Every row comes from one small tree of marks. The marks that hang from a mark follow it in brackets, in alphabetical order. Every link used is in the known rows. Which tree was each row made from?
Known rows
fozopus(lono nudit(fope)): -101	395	355	-192	54	-133	198	147	-345	385	-123	288	-431	115	-188
nudit(fope(pefegot)): -15	-190	309	-234	128	122	-79	24	-312	272	-246	239	39	214	-83
fope(fezelu pefegot(fozopus)): -208	-342	95	-223	370	267	-221	-183	-97	177	1	273	267	212	-13
lono(fope fozopus): -331	143	172	-273	468	126	-178	-315	-218	482	-238	300	-22	246	-179
nudit(fozopus(lono(fope) pefegot)): -2	-243	-55	-143	258	-137	5	79	-452	698	-281	56	-375	193	14
nudit(fope(pefegot) fozopus): 103	-401	374	-176	131	109	38	95	-439	318	-380	188	-1	214	-19
pefegot(fope): -166	58	325	-271	432	97	18	74	-91	307	-41	285	-368	75	28
fozopus(lono nudit(fope) pefegot): 35	458	23	-152	-136	-49	173	197	-361	512	-43	90	-499	174	-185
fope(fezelu nudit pefegot(fozopus(lono))): -415	-371	130	-265	242	145	-218	-233	-108	-69	108	-8	191	174	-31
nudit(fope(fezelu) fozopus): -53	-678	384	-221	337	-33	304	66	-290	321	-219	98	-76	241	-44
fozopus(nudit): -57	418	231	-239	246	264	204	-50	-230	376	-51	444	-319	144	-237
fozopus(lono pefegot): -93	102	-199	-167	63	-225	-66	122	-342	712	-60	-11	-324	222	6
fozopus(lono nudit pefegot(fope)): -28	607	39	-159	36	10	81	222	-240	449	47	123	-710	70	-86
fozopus(nudit(fope)): -8	336	353	-242	136	232	281	16	-252	301	-95	397	-287	158	-264
lono(fope(nudit) fozopus): -445	97	201	-319	410	169	-150	-394	-193	279	-154	142	-30	233	-217
lono(fope(fezelu)): -259	-532	113	-286	711	59	-84	-226	-167	390	-168	262	-229	173	-125

Which tree is each row?
-54	-262	69	-152	271	-151	89	183	-317	538	-133	-14	-408	162	95
nudit(fozopus(lono pefegot(fope(fezelu))))
-323	-408	398	-306	526	97	139	-15	-29	9	66	20	-358	81	26
pefegot(fope(fezelu nudit(fozopus)))
-135	-295	221	-244	175	259	-163	-145	-355	74	-187	45	8	174	-44
fope(nudit(fozopus) pefegot)
-205	-116	110	-194	370	-210	-308	-23	-382	507	-293	225	-285	120	-22
fozopus(lono(fope(pefegot)))
-171	-122	144	-215	322	367	-143	-179	-94	120	29	342	167	183	-90
fope(fezelu pefegot(fozopus(nudit)))
-89	-126	-52	-240	317	146	22	55	-77	412	79	31	-336	187	8
fozopus(pefegot(fope(fezelu)))
-10	312	47	-221	222	354	184	59	-75	284	138	176	-542	128	-148
fozopus(nudit pefegot(fope(fezelu)))
-96	197	-115	-169	230	-14	7	11	-293	505	-43	110	-615	139	-192
fozopus(lono(fope(fezelu)) nudit pefegot)
-339	-628	73	-266	332	-80	161	-97	-196	177	66	-235	-207	221	-43
fope(fezelu nudit(fozopus(lono pefegot)))
-257	-283	-193	-220	280	-195	-132	-50	-281	492	-40	-145	-408	192	-57
fozopus(lono(fope(fezelu nudit)) pefegot)
-317	101	260	-248	494	344	-260	-368	-159	153	-187	321	-27	210	-255
lono(fope(fezelu pefegot) fozopus(nudit))
-403	-656	234	-284	428	-123	176	-123	-187	114	27	-136	-172	192	-44
fope(fezelu nudit(fozopus(lono)))
-223	325	319	-249	376	358	191	-23	97	132	219	426	-223	46	-57
pefegot(fope(fezelu) fozopus(nudit))
